Each row was made from one walk, in order. Every step used is in the known rows, and no mark comes twice. Write each row's walk.
In the rows, zero is written as 128.
Known rows:
E/M/Z: [121 125 126 135 152 154  96 128 124 118 134 124 127 133 135  94 125 160
 137 130 124 160 156 141 127 125 120 121 149 121 135 115  68 155 107  98
 119  99 137 113 129]
X/M: [126 128 129 119 134 150 103 137 132 122 139 131 134 128 139 103 126 154
 136 124 104 155 149 135 137 121 127 124 147 116 150 116 103 137 112 116
 119 110 142 112 130]
Y/S/D/Z/M/E: [119 139 124 127 168 164  76 124 139 119 140 124 124 135 146 107 127 189
 146 118 118 206 136 149 135 136  97 121 135 112 144 127  50 184  85  83
 135 102 138 113 124]
D/Z/M/E/Y/S/N: [123 142 132 106 174 146  64 110 133 124 165 125 119 142 108  74 115 199
 130 112 113 221 111 119 123 120 111 112 138 104 134 112  42 180  92  96
 116 100 146 106 142]
Z/D/E/M/S/R: [120 126 124 120 138 145  80 111 134 108 160 128 118 139 120  84 108 177
 126 126 109 169 138 147 120 123 119 109 146 106 134 117  20 160  88  86
 135  95 147 102 143]
D/Z/M/E/Y/S/F: [119 143 129 103 167 142  48 118 139 132 147 125 118 145 104  75 120 207
 136 112 113 223 115 114 125 122 125 115 141 110 139 117  35 179  91  97
 110 106 142 108 147]
N/S/M: [133 144 154  93 124 139 113 143 138 139 140 129 120 119 151  99 132 105
 147 104 108 138 103 156 138 124  99 122 135 126 153 122 144 171 135 136
 145 156 138  95 117]
X/D/Z/M/S: [119 129 116 147 151 149  65 113 151  97 138 132 127 137  91 112 124 202
 123 138 100 187 161 137  96 115 108 118 151 100 145 124  42 154  77 105
 126  88 146 116 138]
M/S/Y: [130 145 147  91 128 125  99 132 154 112 146 131 129 128 109  94 114 103
 130 113  98 146 121 143 114  97  96 116 134 122 149 123 109 147 120 143
 126 143 144  85 126]
R/S/F: [132 137 148  83 109 116 101 149 153 163 113 137 131 121 131 102 123  70
 131 109  96 165  98 125 120 130 138 117 126 128 166 126 181 126 140 129
 107 168 140  92 119]
L/D: [124 111 131 126 127 142 103 129 149 113 123 140 132 129 122 142 119 110
 119 129 104 141 161 142 125 150 127 132 149 118 154 118 132 123 117 104
 143 113 137 117 115]
N/S: [134 132 143 104 118 135 105 145 147 154 125 130 122 115 137  93 124 124
 136 110 101 141 107 144 116 140 122 121 140 118 159 115 152 150 127 128
 130 152 142  95 124]
R/S/M/E/D: [121 137 133 110 153 141 106 138 127 113 144 118 130 132 121 120 132  95
 145 117 110 151 127 155 122 131  86 126 137 120 134 115  97 154 121 101
 135 123 135 106 116]
C/S/F: [130 136 144  78 116 110  97 147 152 151 115 131 137 119 130 107 125  67
 131 109  98 158 100 128 116 133 137 111 123 126 167 135 175 120 136 128
 101 166 140  91 121]
E/D/Z/M: [113 125 115 148 158 152  74 117 140  96 134 126 125 133 105 123 127 198
 127 139 111 177 161 139 112 158 108 122 151 104 138 123  56 157  93  80
 128  76 143 126 140]
L/D/X/M: [118 111 119 150 147 166  91 126 140  99 130 148 132 141 118 121 122 173
 118 141 109 158 178 142 141 142 103 132 154 108 144 120  77 140  89  75
 134  58 141 136 120]
Y/S: [134 134 141  86 121 129  90 133 158 149 133 127 129 119 125  93 117 137
 130 114  94 172 126 125 133 128 142 115 135 110 155 120 125 141 118 132
 128 150 140  93 122]
D/X: [124 122 131 132 131 150  92 130 149 117 123 140 129 125 122 107 122 149
 125 129 104 163 149 136 122 142 103 121 144 112 154 124 118 151 104 101
 131  99 142 113 119]
X/M/E/Y/S: [128 137 124 103 163 150  78 126 124 136 160 117 127 141 116  72 117 197
 139 111 110 186 133 121 135  99 126 118 149 103 135 101  34 159  94 112
 117 100 141 109 143]
C/S/M/Z/D: [122 131 130 113 156 148  93 135 123  87 159 122 135 130 122 127 137  88
 144 126 126 161 148 156 126 127  95 118 135 125 149 124  85 158 118 105
 134 117 131 101 120]
D/E/M/S: [119 129 129 128 140 141  84 116 145 110 139 135 118 139 111  74 115 185
 126 122 103 168 142 129 116 108 116 111 142 101 144 122  60 152  90  94
 131  82 150 115 137]
D/E/Y: [121 117 126 133 149 147  85 113 138 104 133 133 123 135 111  99 115 162
 120 117 111 171 143 124 118 134 106 112 149 107 156 113  91 148 107  90
 133  81 146 117 141]
C/S/M: [130 134 146  87 129 133 112 138 143 118 135 131 134 125 132 123 132  63
 135 108 105 150 119 143 134 119 101 113 127 122 158 134 166 144 135 120
 132 149 137  99 113]
E/D: [123 128 126 121 134 134  96 132 140 121 130 117 135 120 121 120 122 139
 131 132 105 144 147 143 113 149 123 120 148 113 143 118  94 134 116 112
 129 114 140 107 129]
E/D/Z/M/S/C: [122 140 123 123 142 137  74 114 147 113 146 124 119 140 109  95 118 176
 123 130  97 177 131 143  99 141 114 113 140  98 129 125  51 162  86  85
 134 106 147 113 144]
L/D/S: [130 106 134 122 123 140  97 125 159 103 124 149 122 127 105 132 108 123
 110 130  99 138 153 117 102 148 138 128 146 107 158 114 128 128 111 102
 151 106 143 117 122]
L/D/E: [118 103 125 143 141 150  95 118 149  86 126 148 128 135 115 127 116 139
 115 131 107 155 167 142 125 160 107 129 148 113 156 120 113 127 105  77
 145  81 140 128 121]
R/S/M/E: [127 133 142 104 141 146 113 141 132 118 139 134 128 133 133 114 131  81
 146 107 107 157 122 148 132 117  89 127 133 126 149 116 139 157 127 111
 135 141 136 102 110]
X/M/E: [122 126 123 130 153 157 100 139 121 110 148 128 135 134 140  96 126 170
 145 124 111 157 154 145 134 120 111 130 150 119 143 108  71 147 101 107
 118  98 139 114 128]
X/D/E/Y/S/F: [121 136 129 100 151 125  60 114 145 127 148 118 130 133 106  79 115 174
 120 121 107 203 121 122 123 124 121 102 140 106 150 123  44 150 101 116
 106 110 143 101 143]
Z/M/E: [120 128 125 133 156 158  94 133 129 117 150 130 123 134 137 110 125 167
 137 120 108 173 150 140 130 133 115 128 152 118 142 115  79 158 101  99
 126 107 138 115 128]
F/S/M/Z/D/E/Y: [113 135 128 147 173 163  70 111 107  76 177 119 109 143 121  88 135 179
 139 127 154 180 143 159 131 127  72 113 153 124 152 102  33 186 105  99
 148  70 143 109 144]
C/S: [132 121 135  98 125 126 106 140 151 136 118 133 135 120 120 116 124  82
 123 113  98 153 124 131 111 134 126 113 131 113 163 127 171 122 126 113
 116 146 141 100 120]

Write each row's walk:
[117 125 125 125 153 148 102 125 131 123 128 129 129 132 154 111 128 117
 127 113 121 167 126 150 133 134  94 103 126 113 156 141 102 149 106  66
 120  93 144 118 125] : C/S/D/E/M
[136 145 154  67 120 118  97 132 153 156 150 126 132 115 139  80 114 113
 129 111  93 179 100 127 134 123 143 111 124 118 151 123 135 142 130 146
 119 167 142  83 117] : Y/S/N
[124 138 132 127 135 142  95 125 148 110 125 131 127 127 143 101 120 135
 137 117 106 162 132 148 112 113  92 113 133 114 159 130  93 150  99 103
 147 104 145 107 122] : M/S/D/E
[123 131 130 136 136 158 100 134 140 125 117 131 133 122 158 127 127 128
 134 126 116 160 141 155 129 142  88 119 137 120 157 134 109 160 105  93
 141  98 141 113 112] : S/D/X
[128 130 142  99 126 130  88 127 141 110 165 134 126 115 121 108 113 127
 124 130 103 159 120 119 102 141 137 116 135 115 159 115  94 148 117 130
 138 122 149  92 130] : Z/D/S/N
[128 144 147 118 138 149 100 135 125 116 147 123 117 128 148  90 139 125
 149 117 137 152 125 164 136 118  90 121 141 138 155 113 127 167 131 135
 138 136 137  96 117] : F/S/M/Z
[125 152 143  90 117 117  82 136 146 155 131 126 124 130 128  73 117 141
 138 115 101 164 110 124 120  96 147 113 134 119 143 129  82 144 113 137
 112 137 146  97 133] : E/M/S/F
[117 122 112 150 174 171  79 123 114 102 149 130 128 147 112  88 122 208
 133 127 120 177 156 132 127 115  87 123 158 104 137 105  26 167  79  78
 121  47 145 128 140] : D/X/M/E/Y
[133 144 154  95 112 121 105 137 140 156 145 128 120 114 153  82 125 112
 130 112 118 157  87 148 124 133 122 114 131 133 166 116 173 137 142 152
 120 164 150  85 121] : F/S/N
[140 137 147  70 112 124  99 131 154 160 142 124 127 123 148  83 113 110
 123 109  92 170 104 138 138 140 147 111 129 114 147 123 135 150 122 126
 129 176 139  87 123] : Y/S/C
[120 107 125 143 136 154  92 124 153 100 117 148 128 133 111 135 118 137
 114 137 107 154 167 141 126 156 105 131 151 110 151 123 113 137  99  82
 146  81 139 127 114] : L/D/X
[121 143 138 128 147 153  86 134 115 101 165 117 117 128 142 102 141 142
 151 129 145 158 140 171 136 129  92 123 146 137 152 109  77 174 120 132
 147 120 137  97 123] : F/S/M/Z/D
[140 135 143  88 106 126 104 130 156 140 127 130 127 124 130  95 107 102
 131 110  89 145 113 141 106 107 126 116 139 115 148 118 129 136 118 130
 133 163 143  84 125] : M/S/R
[126 124 135 108 146 137  95 125 147  81 154 130 133 125 106 117 114 122
 114 130 103 144 139 139 103 129  91 116 142 116 153 119  81 151 112 128
 120 117 145  93 130] : X/D/S/Y
[116 127 117 139 171 160  90 131 132 105 123 131 130 136 139 132 135 134
 139 117 122 185 133 154 114 142  82 119 131 114 154 135  96 163  93  62
 124  97 139 118 123] : C/S/D/Z/M/E
[115 137 125 153 161 166  83 129 125 122 132 126 111 135 162 109 139 188
 145 120 140 182 127 168 125 145  81 124 142 127 159 120  87 179  97  87
 137 100 145 114 126] : F/S/D/Z/M/E
[142 132 146  68 111 127 103 130 157 156 133 125 130 119 141  90 107 112
 128 107  92 164 108 139 134 130 141 113 135 115 147 119 133 144 126 128
 126 178 138  80 121] : Y/S/R
[124 126 121 114 166 148  64 106 124 104 172 116 120 142 114  71 112 174
 120 124 122 203 138 139 124 144 115 105 143 105 135 107  12 178  89  78
 132  95 139 101 149] : M/Z/D/E/Y/S/C
[132 136 150  94 122 137 116 139 143 130 131 136 128 127 134 119 130  68
 135 108 101 155 116 140 138 116 103 120 130 123 159 124 170 147 139 121
 136 150 138  99 112] : R/S/M
[126 143 124 115 156 163  77 122 130 145 143 120 128 137 143  88 122 189
 130 116 118 195 133 132 149 104 102 106 140 101 144 123  36 173  87  91
 129  81 145 117 135] : E/Y/S/D/X/M
[110 121 108 157 171 176  75 132 113  86 164 131 131 139 120 102 130 213
 141 145 122 177 176 151 133 138  93 131 157 109 139 110   4 170  73  80
 126  50 141 124 132] : Z/D/X/M/E
[120 123 121 140 150 153  84 131 125  97 149 121 132 126 122 117 127 149
 140 139 122 163 171 149 114 143 118 127 153 122 147 110  57 150 105 108
 133 103 133 103 128] : M/Z/D
[122 123 120 120 159 142  67 106 142 111 151 120 128 134  95  89 113 191
 113 125 105 195 144 126 119 125 111 104 149  93 147 113  40 151  91 101
 122  88 144 109 142] : X/D/E/Y/S
[121 142 121 134 156 156  82 115 125 110 146 125 127 143 136  88 120 180
 135 113 116 175 136 135 119  87  89 108 142 104 150 119  31 156  85  90
 137  65 150 120 144] : X/M/S/D/E/Y
[120 126 130 135 141 153 103 127 137 105 125 132 133 125 163 120 125 129
 135 120 118 161 141 155 129 144  89 117 136 123 163 131 109 151 110  88
 141  98 141 112 119] : S/D/E
[129 148 139 110 132 139  88 128 142 122 156 139 131 131 123  65 118 163
 131 125  97 175 120 131 121  92 105 114 132 108 143 123  77 152  94 122
 118  97 151 106 125] : D/X/M/S/N
[120 124 118 154 162 172  87 131 125  93 140 135 133 138 127  86 129 191
 137 139 120 173 174 142 130 124  89 125 152 114 140 115  51 160  85  85
 119  62 138 123 127] : D/X/M/Z
[123 133 136 133 128 147  93 131 141 130 108 129 120 122 157 113 135 142
 140 120 135 159 117 163 114 146  90 118 135 130 173 124 142 157 118 110
 137 124 148 101 121] : F/S/D/Z
[138 127 143  89 108 126 116 139 149 155 122 135 128 126 143 104 119  57
 118 107  92 157  99 141 121 145 131 115 127 119 158 121 187 134 133 106
 124 171 141  92 120] : R/S/C
[120 126 131 122 176 158  77 102 135  76 157 131 120 151 104  99 119 156
 125 120 124 185 159 138 144 122  85 119 144 108 134 113  40 169  98  78
 152  71 133 123 127] : L/D/E/Y/S/M/Z
[135 108 138 106 115 135 105 124 157 111 131 146 121 131 127 125 106  96
 105 124  94 136 131 129 105 162 138 124 138 111 152 118 140 135 116  94
 150 128 144 109 122] : L/D/S/C
[132 146 147  91 145 146  93 130 139 113 151 122 129 129 136  88 128 126
 148 116 114 174 136 145 144 110 108 118 133 123 141 120  87 171 118 129
 139 139 131  94 115] : Y/S/M/Z
[131 129 147  93 134 135 101 131 153  94 144 140 124 124 113 105 111 111
 119 117 101 141 123 125 110 128  98 118 135 121 157 118 122 155 124 127
 129 130 146  92 128] : D/S/Y
[116 132 127 128 162 154  96 133 129 100 140 128 128 137 110 114 131 122
 139 126 113 162 135 157 123 137  63 123 139 110 132 119  78 170 102  80
 137  90 137 117 113] : R/S/M/E/D/X
[115 126 124 138 176 162  80 114 114  75 162 129 121 147 101 108 130 131
 134 122 131 189 149 141 124 123  73 114 145 114 147 107  46 173 105  74
 142  69 137 113 138] : R/S/M/Z/D/E/Y
[120 138 134 137 160 167  85 136 122  94 160 127 118 128 127  96 139 157
 149 132 131 162 140 170 130 138  67 124 146 121 139 117  47 201  99 100
 150  94 134 106 121] : N/S/M/Z/D/X
[118 126 116 136 166 152  80 125 132  99 155 124 116 131 108 108 118 196
 128 132 103 162 151 124  98 146 120 124 153 101 132 108  33 164  88  86
 133  82 143 121 140] : Z/M/E/D/S
[124 145 135 114 129 141  99 129 136 149 131 118 126 129 153 103 122 136
 141 114 112 154 127 147 124  95 121 112 136 115 144 131  71 154 104 113
 138 116 145 104 125] : E/M/S/D
[110 129 109 159 178 164  76 125 126 100 153 123 123 137 114 109 127 208
 131 140 113 176 165 148 121 153  88 125 157 103 125 118  20 174  76  68
 128  58 139 131 132] : Z/M/E/D/X
[125 128 129 120 137 146 101 138 147 132 109 133 136 121 145 129 129  88
 126 118 112 161 125 151 119 137  89 109 126 114 165 142 143 146 108  83
 128 113 141 109 111] : C/S/D/X
[117 114 114 149 162 149  79 109 130  91 143 125 131 136 104 113 118 177
 115 130 114 174 158 136 111 134  95 111 156 104 152 114  53 145  96  90
 123  70 144 118 142] : X/D/E/Y
[116 111 113 166 166 176  88 125 130  81 134 144 133 145 117 114 127 181
 125 146 122 162 192 149 131 137  90 135 156 112 135 114  48 147  81  66
 131  44 135 138 120] : L/D/X/M/Z
